What can hang from each mark:
z_561: z_52 z_403
z_24: z_403 z_452
z_52: z_24
z_403: z_24 z_416 z_452
z_456: z_24
z_452: z_52 z_403 z_416
z_416: z_52 z_403 z_452

Each row was made from one small tree. Brackets hold a mark, then the marks that hang from it, in the order of their numbers. Every link used is in the known rows. Write each row's tree.
Known rows:
{z_403 z_452}: [ 19.8 -17.8   3.2 -29.7   2.7 -11.3  -6.0 -21.1 -10.3  25.6   7.7   8.1
 -17.9 -10.7  11.2  -1.3  31.9 -28.9 -16.6   9.9  -5.7   4.9 -28.3]
{z_52 z_24}: [ 21.8  -5.3  11.9 -40.4   2.9 -15.9  16.9 -15.1  -1.4  46.6   0.7  13.6
  -7.0  -8.3  21.3 -12.1  37.3 -15.1 -18.9  37.0 -11.4 -27.4 -23.3]
{z_456 {z_24 {z_403 {z_452 z_52 z_416}}}}: [  5.1 -14.5   0.0 -24.2  17.6  20.3  -3.6   2.6   2.3  44.0  27.1   8.7
   8.4 -12.5  -6.9   6.1  45.1 -12.3  -3.0   1.9   2.6  40.1   8.9]
{z_452 {z_403 z_416}}: [  4.6  -8.8  -4.4 -44.7  -5.6 -22.9   8.7 -15.0  -7.1  36.5 -18.6 -28.1
  17.6 -26.8   0.3  -3.0  38.4 -64.7  -9.7  31.0 -16.8  12.8  -1.2]
{z_561 {z_52 {z_24 z_452}} {z_403 z_416}}: [  9.8  -5.3 -13.9  -8.2  28.8 -54.1  28.8 -28.4  21.5  27.5 -30.5  -8.1
 -15.5 -29.3  45.6   5.8  68.6 -13.6 -30.6  37.5  -1.3 -21.3  -5.9]
{z_24 z_452}: [ 28.0 -13.9   4.8 -17.7  10.2 -27.6  18.1 -37.3  10.8  25.7  -7.3   3.9
 -18.2 -17.2  25.7  -0.9  27.2 -20.4 -13.7  11.2  -9.9 -14.7  -2.2]
{z_416 {z_403 z_24} {z_452 z_52}}: [ 38.6   5.6  -7.6 -79.2   3.7 -42.9  15.2 -17.1   5.2  43.8  15.6 -17.8
  20.1  -6.6  -2.1  -2.8  27.1 -36.1 -16.6  26.2  -7.7  25.9  22.4]
{z_416 {z_52 {z_24 z_403}} z_452}: [ 17.1  30.1   0.1 -52.0   1.1 -22.0  24.0 -21.6  -8.2  68.5  -5.3   6.6
  11.8  15.6  -0.6 -38.2  20.0  14.5  10.1  27.6   8.6 -35.8 -24.6]
{z_403 z_24}: [ 21.7 -23.8   9.5 -53.8   2.4 -16.1   0.3 -33.1  13.0  29.1   1.4  -7.9
  13.4  -6.8   2.3  -7.9  37.4 -30.4  -4.9  39.2 -22.1  -1.6  13.5]
{z_561 {z_52 z_24} z_403}: [ 30.9 -12.0  -0.4 -39.0  20.5 -35.3  18.2 -23.4  16.1  32.3 -15.4  24.9
 -10.3 -15.6  24.5  -6.4  64.7  -7.2 -21.4  52.5 -13.7 -24.9 -22.6]
{z_561 z_403}: [ 26.0 -33.8  -6.5 -41.3  -2.0 -28.3  14.1 -24.4  10.3  14.6  -1.6  18.7
  16.9 -12.0  16.2  10.0  46.8 -23.6 -10.1  35.1 -24.7   0.4   1.1]
{z_416 {z_52 z_24} z_403 z_452}: [ 36.2  15.9  -5.4 -72.5  -7.1 -37.1  36.5  -9.0 -15.0  45.3  -6.6   1.0
   0.8   1.6  10.0 -20.2  21.8  -4.7 -16.1  19.7   2.5 -26.9 -27.3]
{z_456 {z_24 z_452}}: [ 27.3 -13.9   8.9 -15.0  17.9 -20.9  23.0 -31.9  23.1  28.4  -7.7  -5.6
  -6.5 -18.3  35.5   8.4  37.0 -16.4 -28.9   1.7 -21.7  -0.4  27.5]
{z_452 z_403 {z_416 z_52}}: [ 26.4 -17.4  -1.9 -61.8  -9.1   1.0  24.6 -17.0   3.0  22.7 -20.3   4.5
  19.3  -5.0 -11.6 -24.0  35.4 -37.3  20.2  13.8  -7.5 -10.1 -21.8]
{z_52 {z_24 z_452}}: [ 25.8   0.1   6.8 -16.5  14.4 -27.6  22.3 -30.7   6.1  38.7  -7.2   1.7
 -25.7 -11.2  38.4 -11.8  32.2  -6.6 -24.3  19.3  -3.1 -40.0 -15.6]
{z_456 z_24}: [ 24.3 -19.7  13.8 -38.2   5.1  -8.8  16.6 -16.0  12.9  34.9  -0.4   5.8
  10.5 -14.7  19.2   8.4  42.8 -23.9 -23.3  20.4 -28.9  13.8  21.4]
{z_416 z_52 {z_403 z_24} z_452}: [ 37.2   0.3  -4.9 -85.8  -6.4 -39.9  22.2 -27.8   0.0  27.3  -7.0 -22.5
  20.7   3.4  -8.3 -16.3  21.8 -20.8  -3.7  21.5  -8.0  -1.5   7.4]
{z_452 z_52 {z_403 z_24}}: [ 24.8   2.7   1.1 -67.8   3.3 -26.1   4.1 -23.6  11.4  46.0   1.6 -30.7
  21.6  -3.7 -10.9  -9.3  36.1 -64.5  -2.4  33.3 -13.6  18.6  10.2]
{z_452 {z_416 {z_403 z_24}}}: [ 25.9 -43.4   3.3 -64.0   2.1  -1.2  -1.5 -20.8   6.3   4.5   6.6  -0.5
  11.9 -24.6 -17.7  -5.3  40.2 -29.8  -0.6  35.2 -20.0  10.6  18.3]
{z_452 {z_403 z_24 {z_416 z_52}}}: [  0.5  -3.4  -6.1 -69.8 -13.6 -29.8  16.7 -23.6   3.2  30.9 -28.5 -56.3
  32.7  -3.5 -11.9  -9.8  38.7 -58.8   8.6  29.0  -8.9   4.9   9.7]
{z_456 {z_24 z_403 {z_452 z_416}}}: [ 11.9 -21.2   5.6  -2.3  26.9  10.7  10.0 -32.0  22.1  27.4  -2.2   9.5
   6.2 -24.2   5.6  -7.6  38.7   5.1   2.7   8.6 -13.1  -0.7  35.6]
{z_561 z_52 z_403}: [ 31.5 -24.5  -2.1 -39.4  16.0 -34.1  14.7 -29.4  20.6  18.4 -14.2  26.2
  -1.3 -22.7  15.2   5.0  59.6 -17.5 -10.3  45.1 -20.7   2.4  -7.2]
{z_416 {z_452 {z_403 z_24}}}: [ 44.9   6.6  -4.4 -66.7  10.1 -32.1  -2.7 -46.7   8.2  43.8 -16.9 -23.5
  29.7   4.9  -0.2 -43.7  34.6 -50.9  -5.7  31.7 -24.4  -8.6  12.2]
{z_24 z_403}: [  2.6  -9.6  11.2 -32.5   2.3  -6.2  -1.0 -25.1  -3.2  41.0   7.8  12.4
   3.3 -15.2 -18.8  -5.6  22.2  -9.0  11.0  39.3 -10.4   0.6  -1.2]
{z_416 z_403}: [ 22.4 -22.5   5.6 -56.0  -5.2 -22.3  13.8 -14.4  -9.8  16.1   6.1   7.3
  -8.7 -28.0  -6.4   9.4  22.2 -29.5 -13.1  30.4 -17.1  11.5  -2.1]
{z_561 z_52 {z_403 z_416}}: [  6.6 -26.3  -9.5 -34.2  11.9 -38.8  19.0 -17.1  18.1  20.3 -23.4   2.9
  10.9 -32.3  19.9  17.3  69.4 -32.3 -15.5  46.4 -15.6  16.7   2.5]
{z_561 z_52 {z_403 z_452}}: [ 29.4 -23.3  -8.5 -26.8  19.2 -29.2  -2.7 -25.7   9.4  11.6  -7.8  20.3
 -21.6 -17.2  17.1   4.0  60.6 -21.4 -19.7  28.3  -8.7   7.9 -28.9]

Which tree is each row?
[-21.2   4.3  -1.2 -13.2   6.9 -20.7  32.8 -21.1  11.5  38.1 -19.6 -37.4
  11.8 -13.6   8.9  14.2  27.5  -2.1  -0.3   2.6   3.1  10.2  31.8] => {z_456 {z_24 {z_403 {z_416 z_52}} z_452}}
[  1.9   4.9   5.1 -24.0  12.2  -2.9  -4.0  -2.3  -0.8  51.9  23.7  -6.2
  -0.7  -6.9  -4.3  16.0  32.5 -17.0 -11.3   5.8   2.7  40.4   8.3] => {z_456 {z_24 {z_403 {z_452 z_52}}}}
[  3.4 -18.1   1.7 -29.7   6.2  25.5   1.5  -9.4   0.3  25.5   2.7   7.6
   9.6  -2.3 -14.7  -5.5  37.7   4.6  12.1  -2.6   2.5  11.3  -1.8] => {z_456 {z_24 {z_403 {z_452 {z_416 z_52}}}}}
[-20.9 -12.2   6.7 -23.3   5.3  -5.8   8.2 -10.0   3.1  44.8  -1.9 -18.5
  26.3 -28.0  -4.2  14.5  40.6 -19.3  -8.5  31.1 -17.7  30.9  38.5] => {z_456 {z_24 {z_403 z_416}}}
[  4.5 -13.2  -1.6 -26.0   8.6  14.4  -8.9  -1.0  -9.0  41.7  28.2  18.1
  -1.6 -13.5 -18.7  -2.2  34.2 -16.6  12.3  10.4  13.7  24.4 -18.9] => {z_24 {z_403 {z_452 z_52 z_416}}}
[ 41.8  -8.3  -2.6 -72.3   3.3 -35.1   3.4 -33.2   0.1  27.6   3.1 -13.4
  16.7  -9.4  -4.8 -15.4  29.0 -30.5 -14.8  33.2 -20.4   4.9  21.3] => {z_416 {z_403 z_24} z_452}
[ -3.6 -37.7 -18.7 -32.4   0.4 -29.5 -10.7 -24.7   0.9   9.5  -5.0 -31.7
  22.8 -10.4  14.8  15.8  61.0 -42.7 -19.6  29.2 -12.6  21.5  13.9] => {z_561 {z_403 z_24 z_416 z_452}}
[ 29.0  12.2  -6.0 -33.1  10.7 -39.3  23.9 -24.5   9.1  42.4  -6.4 -20.4
  -9.8 -13.1  13.5  -2.9  25.3 -51.2 -10.0   4.2   0.9   4.7  -5.7] => {z_24 {z_452 z_52 z_403}}
[  8.3  -2.7  11.4  -5.3  21.2 -12.1  11.3 -36.7  17.2  34.5  -2.4  -8.0
  -3.9 -17.1   8.3   2.6  27.2   0.9  -8.3  13.1 -14.3   1.3  32.4] => {z_456 {z_24 z_403 z_452}}
[ 10.4  13.5  16.6 -29.6  25.1 -13.7   2.6 -25.7   3.4  55.2  -6.0  19.3
 -22.8 -17.1  -9.7 -22.9  40.3   5.2   1.4  56.2  -3.4 -24.2 -24.1] => {z_561 {z_52 {z_24 z_403}}}
[ 43.3  19.2  -8.5 -74.6   8.5 -41.1   7.7 -29.9  11.3  59.9  -3.1 -28.5
  32.8   7.9   0.5 -28.8  35.9 -58.8  -8.5  26.5 -10.6  10.7  12.1] => {z_416 {z_452 z_52 {z_403 z_24}}}
[ 16.2  24.8  -9.4 -50.7   3.9 -42.6  32.0   4.5  -1.5  81.1   6.9 -11.5
  20.9  -6.3  37.4  -4.9  48.0 -30.5 -30.5  22.0   6.6   3.4  -8.8] => {z_403 {z_416 {z_452 {z_52 z_24}}}}
[  6.8  16.6  10.8 -18.3  27.0  -8.8 -13.4 -23.4  -8.3  51.6  -0.6  14.7
 -42.6 -14.2  -9.4 -22.4  42.0   3.1  -7.0  41.2   9.1 -18.0 -45.0] => {z_561 {z_52 {z_24 {z_403 z_452}}}}
[ -0.6  -4.2  -6.2 -31.9   9.5 -43.0  22.0 -22.3  21.0  43.8   0.9 -46.0
  10.8 -17.1  23.9  18.9  42.7 -46.0 -15.7  15.3   4.7  20.1  29.5] => {z_403 {z_24 {z_452 z_52}} z_416}
[ 22.0   6.8  -1.7 -41.4   0.2 -38.3  39.8 -18.2  -6.7  22.0 -12.1 -12.4
 -32.0  -9.0  14.5  -1.2  15.0  -2.9 -15.9   9.8  10.9 -35.9 -25.0] => {z_416 {z_52 {z_24 z_452}} z_403}
[ 23.6 -37.8 -22.0 -34.4   7.1  -7.7   5.5  -3.1   5.3  17.9  19.2  25.8
  11.7 -10.1  16.2  14.4  60.9 -28.0 -10.3   5.8   0.9  26.5 -15.5] => {z_561 {z_403 {z_452 z_52 z_416}}}
[ 26.1 -17.6   1.2 -40.5  10.2 -35.0   6.2 -41.1   6.8   5.8  -2.5 -27.2
 -14.2 -24.3   1.4   2.7  20.9 -27.2 -15.6  23.4 -12.8  -2.7  23.8] => {z_416 {z_403 {z_24 z_452}}}
[ 34.4 -23.3  -6.9 -24.2  31.5 -47.3  11.3 -57.7  40.9   8.2 -22.5  -7.2
  -9.2 -14.3  23.6  -2.9  59.3 -15.2 -10.4  39.1 -17.2 -13.8  17.1] => {z_561 z_52 {z_403 {z_24 z_452}}}
[ 24.7  -4.4   2.6 -34.8  13.9 -36.3  17.8 -33.8  25.4  40.5   7.9 -22.9
  -2.9  -4.0  17.4   5.2  31.8 -31.7 -11.7  16.5  -0.9   4.0  20.3] => {z_403 {z_24 {z_452 z_52}}}
[  4.4  -1.8   6.7 -37.9  11.7   7.6  11.5   4.6   1.1  62.7  22.5  22.4
   7.4 -10.8  -9.0 -12.7  40.5  -1.6  10.4  35.0   9.6  -6.7 -14.7] => {z_452 {z_52 {z_24 z_403}} z_416}
[ 16.7   9.0   0.8 -36.8   5.0 -18.9   7.1   3.1  -9.8  56.9  22.0   3.3
 -21.6  -1.1  20.9   1.9  39.4 -25.2 -29.2  13.5  12.9  -2.3 -42.4] => {z_403 {z_452 {z_52 z_24}}}
[ 28.0 -24.4  -2.9 -29.8   1.9  -9.3  34.4 -28.3  14.9  16.5 -14.5  11.3
  -2.3  -7.0  18.5  -8.6  33.5  -6.4  10.2  -7.4   5.4 -23.6 -12.6] => {z_24 {z_452 {z_416 z_52}}}
[ -7.1   9.0  -8.2 -29.9   2.2 -25.0  11.6  13.4 -16.1  60.1  15.2 -19.2
  -9.1 -12.2  27.1  13.3  47.7 -37.3 -33.3  13.6  16.4  14.4 -29.3] => {z_403 z_416 {z_452 {z_52 z_24}}}
[ 27.8 -20.6  -1.0 -71.6  -5.2   1.3  10.1 -30.0  12.7  20.7 -22.0 -18.7
  30.0   3.6 -18.3 -30.9  40.9 -42.4  22.8  22.4 -13.7 -11.4   0.6] => {z_452 {z_403 z_24} {z_416 z_52}}
[ 31.6 -33.0  -2.5 -28.9   9.3 -13.6  16.5 -24.8   2.5   0.9  -1.1  11.2
 -19.2 -37.7   6.1   2.1  30.4 -19.1  -9.8   7.8  -6.8  -4.4   3.0] => {z_24 {z_452 {z_416 z_403}}}
[ -1.8   9.2  -5.1 -23.6  -1.0 -39.6  43.1 -17.0   1.7  43.2 -23.6 -27.2
  -9.2  -7.8  36.3   0.7  35.0 -13.7 -15.3   9.0  15.0 -31.5 -16.3] => {z_403 {z_416 {z_52 {z_24 z_452}}}}
[  1.5  17.0   8.5 -38.9   6.5 -15.3  11.2  -2.3  -3.6  69.1  20.5   7.6
  -1.6  -4.2  -7.6  -4.0  26.4  -6.7   0.2  39.7   7.4  -5.2 -15.2] => {z_452 {z_52 {z_24 z_403}}}
[ -0.4  -5.6 -20.7 -22.7  -0.5 -49.2  47.9 -18.8   9.2  25.0 -27.1 -23.0
   4.9  -4.3  41.7  10.8  50.1  -9.1 -16.0  16.0   9.0 -29.2  -9.4] => {z_561 {z_403 {z_416 {z_52 {z_24 z_452}}}}}
[ -6.5  -4.9  -8.9 -32.9  -2.6 -24.4   8.5   8.5 -11.4  47.9  14.6 -17.8
  -1.8 -18.4  15.9  26.2  42.6 -50.6 -23.9   4.6  11.0  40.6 -17.2] => {z_403 z_416 {z_452 z_52}}
[ -0.2   6.3  -2.1 -31.8  11.9 -18.9  11.2 -16.6   3.7  58.7  -5.2 -14.5
  41.3 -18.1   7.8  -4.0  41.0 -15.2 -13.7  23.3 -16.6  24.4  39.7] => {z_456 {z_24 {z_403 {z_416 z_452}}}}
[ 15.4 -14.0  -2.6 -65.5 -10.8 -21.4  -0.2 -19.9 -14.2   6.8   1.4 -31.2
 -12.5  -1.7 -19.1   4.2  22.4 -28.6  -4.6  11.9   2.8   6.6 -15.4] => {z_416 z_52 {z_403 z_24 z_452}}
[ 21.2 -10.5  -3.1 -35.0  10.4   4.9   4.7   8.3  -5.9  48.8  23.8  21.3
 -12.3  -5.9  19.8  -8.4  53.8 -21.2 -18.6   7.7  12.2  -2.2 -39.1] => {z_403 {z_452 {z_52 z_24} z_416}}
[ 27.1  -0.5   3.7 -23.6  16.4 -29.2  34.5 -17.5  26.9  45.5   6.6  -9.7
  -2.6 -13.4  36.8  22.3  37.3 -22.0 -30.5  -4.5  -7.4  19.4  26.3] => {z_456 {z_24 {z_452 z_52}}}
[ -0.8  -9.9  -4.0 -36.1  -1.2 -36.6  28.7 -35.0  16.3  25.9 -22.9 -50.7
   9.3  -5.0  16.9   5.7  34.2 -27.9  -0.8  10.7   4.3  -6.1  17.3] => {z_403 {z_24 z_452} {z_416 z_52}}
[ 21.8 -14.7   5.2 -52.9  -2.9   3.3  32.5  -7.9   2.4  37.7  -7.6  21.4
   5.3   1.6  12.0 -19.8  45.1  -1.0   4.7  19.2   1.9 -37.3 -33.1] => {z_452 {z_416 {z_52 z_24}}}
[-17.9   9.5   1.6  -1.7  14.4 -25.0  12.9 -22.5  -4.3  49.5  -7.4 -20.5
 -11.4 -23.3  13.1  -5.0  30.2  -5.7  -8.7  32.0   7.9 -23.4   1.0] => {z_52 {z_24 {z_403 z_416} z_452}}
[ -2.4  13.1  12.8 -44.1  -5.6 -10.7  19.6 -13.4  -9.3  52.9  -3.4   2.8
  -0.6   6.3 -11.8 -17.2  21.0  11.0  15.7  36.0   6.3 -33.0 -29.5] => {z_416 {z_52 {z_24 z_403}}}
[ 18.5  -6.4  -5.9 -56.5   5.1 -35.2   7.5 -30.5   9.1  46.5  -9.2 -27.2
  38.4  -7.7  16.6 -14.9  46.3 -38.4 -14.4  31.9 -17.6   7.3  27.1] => {z_403 z_24 {z_416 z_452}}
[ -4.5 -15.2   0.0 -61.7 -12.1 -24.9  23.0 -18.9   8.0  33.7 -16.3 -37.1
  29.7  -3.2   1.0   5.5  40.9 -33.4   3.8  27.6  -4.3   6.2  13.1] => {z_403 z_24 {z_416 z_52}}
[ -4.3 -22.3  -3.2 -36.4   0.7 -17.6 -14.4 -20.6  -4.6  26.8  -1.1 -35.5
   6.8 -12.2   5.7   4.8  47.4 -46.7 -18.7  21.8  -4.4  19.8   4.0] => {z_403 z_24 z_416 z_452}
